Each row was made from one small tree. Brackets hold a mark, then the marks that hang from it, in alphabetical order. Every link used is in the known rows. Write each row's tree.
Known rows
(mopad febem): [-10.8 -37.6  44.7 -18.2  18.1  -4.3   0.3  -4.9 -47.6  44.1  24.3   6.7
 -15.5  -4.2 -34.4   9.0 -58.0  13.4 -20.9   1.7 -40.1]
(sopig (fura febem nosad sipib)): [-47.3   9.6  28.0  35.5  40.7   1.6   7.0  -5.1   4.8  50.8  37.0  19.6
 -36.8  29.1   8.9  28.8  16.9  -4.6  19.8 -35.8  28.4]
(fura febem vugo): [ 24.0 -30.7 -33.1 -21.7   3.5  18.1   5.1  25.3  -2.5 -35.0  -4.0 -22.5
 -44.5   5.8  15.8 -10.8 -38.6  22.8  15.0  22.6  -4.5]
(sipib (fura (febem mopad) nosad)): [ 40.1 -18.7  -1.0  -0.9  50.0  72.0  45.1 -24.0  54.5  13.4   2.0  35.7
   1.8  16.0 -14.6  73.6 -22.0   5.5 -51.1  -8.9  37.8]
(sopig (fura lamul sipib)): [-36.5  32.5  32.1  -3.6 -14.0 -68.2 -18.4 -18.3 -45.2  39.2  17.7   4.4
  29.5  21.8  -8.4 -40.2   9.3  -4.1 -13.5  -1.5  -2.7]
(sopig fura): [-29.9 -10.2  27.5  -3.2  27.6 -19.2  34.2   9.4 -46.2  21.9   8.5  38.4
  16.0  31.5   4.9 -30.6 -15.9 -35.7  11.7 -28.5   2.6]
(nosad (fura febem lamul sipib)): [  6.5  -6.3  -8.1 -43.4 -14.2  -3.6 -34.8 -46.1  -4.0  33.8  -5.4 -20.1
 -13.5  -3.8   4.0  30.9 -27.7  18.7 -64.2  27.9 -24.2]
(febem mopad): [  7.6  13.4  17.6 -60.8  -8.9   1.3  19.9   7.6 -26.5  -7.0  17.5  11.8
  19.2  15.2 -33.7   6.2 -25.5   2.1 -45.2  15.2  16.0]
(fura sipib vugo): [-22.2  19.5 -20.4 -41.5 -52.2 -36.7 -34.3  21.3 -47.3   4.3  41.7 -45.1
 -18.5  -9.3  -6.0 -16.4 -27.7  14.4  20.9  -2.7 -44.5]
(nofi pebimok): [-49.4 -25.7  10.0  -3.8  43.5 -13.0  22.4  14.0  -7.9   0.2 -45.5  14.8
  19.8  20.1 -58.9 -35.9 -16.5 -31.5  23.7  13.9 -33.4]
(sopig (fura febem lamul sipib)): [-22.0  11.4  17.2   9.5  11.8 -42.6  -3.5 -23.1  -9.7  20.4  -1.8  -7.1
   5.4  41.7   3.3 -19.3   5.7  22.2 -23.6  23.1  10.1]
(pebimok (fura nosad sipib vugo) nofi): [-13.7  19.9   8.7  16.7 -65.1   6.6  -9.8  43.9 -12.0  -2.2  57.2 -31.0
  21.9 -74.5  29.5  31.1  23.0 -32.6  70.5 -74.2  -7.5]
(sopig (fura lamul nosad sipib)): [-32.9  40.3  56.2  26.9  -2.2 -33.8 -34.0 -14.5 -19.2  57.4  41.6  35.2
   3.8  -0.5 -10.0 -22.1  42.5 -17.3  -1.6 -26.5  32.0]
(sopig (fura lamul vugo)): [ 31.9   3.5   3.8  -6.8 -20.3 -49.2 -18.6  21.0 -52.2 -22.2  20.6  14.5
  13.3  11.1  31.7 -80.4  15.8 -13.4  -1.9   2.3  14.2]
(nofi (pebimok (fura (febem mopad) sipib))): [-55.7  28.1 -35.3  -3.6   1.6 -27.6  33.5  -8.2  28.6 -18.6 -37.6 -38.2
  41.8  47.9 -29.0  56.3  15.3  14.9  -2.8  18.5 -30.9]
(sipib (fura febem lamul nosad vugo)): [ 71.2 -26.7 -24.7  27.3  26.9  55.0 -11.3 -17.9  50.1 -15.5 -14.1  17.5
 -24.4 -18.6  17.1   3.4  -3.5  16.4 -17.4   3.9  22.5]
(pebimok fura): [-28.1  12.3  -1.2  -6.8  -7.3  20.0  41.3   1.7 -15.2  12.2 -35.8  18.1
  29.5 -10.3   7.8   9.8 -12.3 -28.7  22.8 -28.6 -32.4]
(sopig (fura febem sipib vugo)): [-19.8   2.4 -29.5  -0.3 -11.9 -49.1  -3.1  19.9 -28.5  -4.9  38.2 -37.0
 -24.6  41.7  39.6  -4.7  -7.2  13.3  25.6 -11.8 -12.3]
(pebimok (fura lamul) nofi): [ 13.3  -9.7  36.7   2.3 -29.4  15.3  30.6   4.8 -11.1 -14.6 -25.3   2.2
  71.8 -51.7   6.5 -14.0  -0.3 -30.2   3.8  -7.6   8.2]
(fura febem lamul nosad sipib vugo): [ 23.4  15.8  -5.7   4.8 -21.6   0.8 -63.6  -2.5  22.7  -4.3  29.7 -24.3
 -61.5 -23.2  -0.3  -0.9  15.8  43.3   1.1  24.5  23.5]
(nosad (fura (febem mopad))): [ 35.8 -20.4 -13.5 -75.5   2.2  30.7  17.8 -18.3  -2.6  -2.2  16.0  10.3
  -8.0  15.9  11.7  58.2 -34.8  -1.6 -85.2  13.6  10.4]
(nosad fura): [ -1.9 -24.3   1.8 -55.8  -0.1  18.3   3.5 -11.4 -33.3  37.2   5.4  28.3
   3.0 -14.0   4.9  16.9 -44.4 -41.2 -30.6 -23.5 -34.1]

Write each row's tree
[ 16.9   2.6  61.1  34.7 -12.4  45.0  18.2   7.6  14.7   1.5  -4.5  30.7
  44.0 -77.5   2.3   2.4  33.2 -42.3  21.0 -36.2  43.9]  (pebimok (fura lamul nosad) nofi)
[ 67.1 -22.7 -59.6 -38.6   0.2  24.5  32.7   0.6  16.6 -42.2   3.3 -20.6
  10.5  29.2  17.8  37.1 -41.1  26.5 -49.3  13.9   0.0]  (sipib (fura (febem mopad) vugo))
[ 54.4 -13.2 -29.3 -18.9 -16.6   2.6  -7.7 -15.2 -10.2 -16.7 -16.0   1.5
  28.5 -13.3   4.0 -37.8 -27.4   1.7 -24.2   9.4 -24.6]  (sipib (fura lamul vugo))
[ 11.2  38.0  15.4  -8.4 -50.1 -21.1 -77.8   3.9 -15.8  13.9  45.8 -13.9
 -35.0 -41.8 -10.3 -25.3  27.2  16.3   8.0  -0.5  10.1]  (fura lamul nosad sipib vugo)
[ 46.1  -9.4  11.0  36.8  17.7   3.8 -22.1  11.5   9.4 -27.0  27.4  31.7
 -41.9   6.8  40.4 -36.3  45.0   4.3   8.2   0.1  58.8]  (sopig (fura febem lamul nosad vugo))
[-31.4  -1.7 -46.0  11.9 -10.7 -24.1  19.5  32.0 -12.3 -43.9 -45.7  -8.5
  32.6   1.6   5.5 -26.2  18.9 -37.4  62.7 -15.7 -56.5]  (nofi (pebimok (fura vugo)))
[-12.6   5.7   7.0 -15.6  -2.8 -10.1 -20.4 -27.7   5.1  18.1 -20.7 -28.2
 -18.1   7.8 -27.8   0.6 -22.0  45.7 -31.8  53.1  -1.8]  (fura febem lamul sipib)
[-18.9  19.5  37.8  39.3  23.3 -15.7 -18.7 -23.2  14.6  40.9  23.2  24.3
 -24.3  19.5   0.9   3.2  37.1  11.3  -5.2  -5.9  46.5]  (sopig (fura febem lamul nosad sipib))
[ 17.7  10.5 -26.8 -23.1 -37.2 -27.7 -45.8  -4.3  -7.2 -18.9   4.5 -56.6
 -34.7   0.9   1.5 -19.7 -13.6  57.2 -15.3  50.1  -9.8]  (fura febem lamul sipib vugo)
[ 69.4 -36.3 -51.1  -3.1  11.7  26.7   6.2 -19.2  24.3 -30.9 -37.2 -14.3
   3.3   2.8  18.0 -13.2 -35.6  25.7 -30.8  32.3 -11.2]  (sipib (fura febem lamul vugo))
[ 16.9  38.8  28.2 -16.7 -12.0   7.4 -36.5 -25.6  29.2   9.5  34.2  -3.3
 -24.1   2.2 -38.6  40.0  22.5  51.2 -64.1  40.3  59.5]  (fura (febem mopad) lamul nosad sipib)
[-59.7  33.8 -25.7  37.5 -23.5 -27.2 -22.7  24.2   6.9   0.5   0.1 -16.2
   6.0 -18.1  -1.0  10.8  53.4 -29.9  81.6 -45.1 -50.4]  (nofi (pebimok (fura nosad sipib vugo)))
[  8.2  12.0 -16.6   2.9 -21.6 -59.4 -31.1   0.6 -25.0 -15.3  24.6 -33.7
 -14.8  32.0  33.2 -33.1  10.2  29.9  -5.1  22.2   7.5]  (sopig (fura febem lamul sipib vugo))
[ 45.6  34.3 -28.1 -56.1 -60.4 -38.5 -45.3   1.0  -7.5 -44.8  34.8 -60.4
 -12.6  13.8  -4.7   4.0  -0.8  68.6 -62.0  63.4  22.9]  (fura (febem mopad) lamul sipib vugo)
[-24.3  -3.2 -29.3   1.1  28.7   4.1  61.6  -1.2  35.4 -47.3 -58.9  -3.6
  41.2  46.9 -17.7  35.9  16.9  -4.9  -8.6  24.6  -8.0]  (nofi (pebimok (fura (febem mopad))))
[-32.1   7.4   2.0  22.6   9.8 -17.7  18.7 -13.7  11.1 -16.5 -82.8  18.3
  60.5   0.6 -28.2 -33.2  30.9 -27.2  16.5  16.2 -36.2]  (nofi (pebimok (fura lamul)))
[ 31.3 -20.0 -15.9   9.6   8.3  44.8   2.0   4.7   8.3  12.6  19.6  27.3
  -7.7 -26.9   6.7   7.6 -13.6 -26.5  20.6 -48.5 -13.0]  (sipib (fura nosad vugo))
[ 25.4 -25.1  15.4  18.9  -1.2  37.9  46.6  -0.1  28.0 -32.2 -45.0  -9.6
  47.9 -36.0  18.0   9.4  -9.0  -6.4   0.2  13.5  22.7]  (pebimok (fura febem lamul) nofi)
[-44.5 -22.3  -5.4  64.1  64.8  42.5  43.7   1.4  61.1  -1.8 -66.5  30.9
  -6.0   3.4 -11.5  33.2  33.4 -31.7  55.5 -18.8  -5.5]  (nofi (pebimok (fura febem nosad)))
[-67.0  34.3  -2.4  19.2 -14.3 -53.4  -5.8 -21.9   2.1   9.5 -61.5 -16.2
  59.9   2.9 -36.8 -16.2  34.7 -15.0  18.9  14.3 -58.1]  (nofi (pebimok (fura lamul sipib)))
[ 37.3 -47.5 -60.0  -4.1  24.4  35.4  31.5   0.7  18.3 -16.4 -22.0 -12.5
  -8.3  14.3  20.4  13.9 -57.5   7.4  -1.3  -1.6 -29.3]  (sipib (fura febem vugo))
[-16.1  28.0   2.0 -12.1 -36.8  -8.4 -51.9  22.2 -20.1  24.4  61.3 -13.2
 -43.3 -33.0  -6.5   3.1   6.6   0.5  34.0 -31.3 -11.3]  (fura nosad sipib vugo)
[-10.7 -22.5  33.3  42.8  68.5  33.8  31.9   5.9  15.3  22.8  13.0  57.8
 -35.3  27.5  14.8   7.7  13.3 -21.5  19.6 -32.1  49.2]  (sopig (fura febem nosad))
[ 55.5 -11.2  -0.1   8.7   6.4  36.1 -37.1   6.9  29.0 -30.3   7.3  10.0
 -60.7 -27.7   9.0 -21.6  15.3  26.9  -2.5  29.9  47.0]  (fura febem lamul nosad vugo)
[-46.9 -28.0 -29.9  38.3  49.8  16.9  60.3   1.7  39.0 -23.0 -85.8   3.2
  20.0  29.5 -12.9  18.3   1.5 -18.4  37.5   9.9 -36.2]  (nofi (pebimok (fura febem)))
[ -8.6  -0.2 -40.6 -23.8 -25.4 -14.0 -18.4  18.9 -11.7  -7.6  21.4 -58.6
 -44.2   7.7   6.8   9.9 -36.0  34.3  15.3  19.6 -29.5]  (fura febem sipib vugo)
[-12.8  -8.7  47.9  29.6  -3.3  58.6  42.7  27.2  10.0  12.9   9.4  29.9
  33.8 -67.7   8.8  28.0  12.6 -59.6  50.5 -68.9  20.9]  (pebimok (fura nosad) nofi)
[  2.9  10.6  63.1  29.7  29.8  -1.2  -7.9  -5.9 -15.4  32.1  17.2  72.8
   4.1  -0.4  -0.5 -45.4  42.1 -31.5  -4.4 -24.4  54.4]  (sopig (fura lamul nosad))
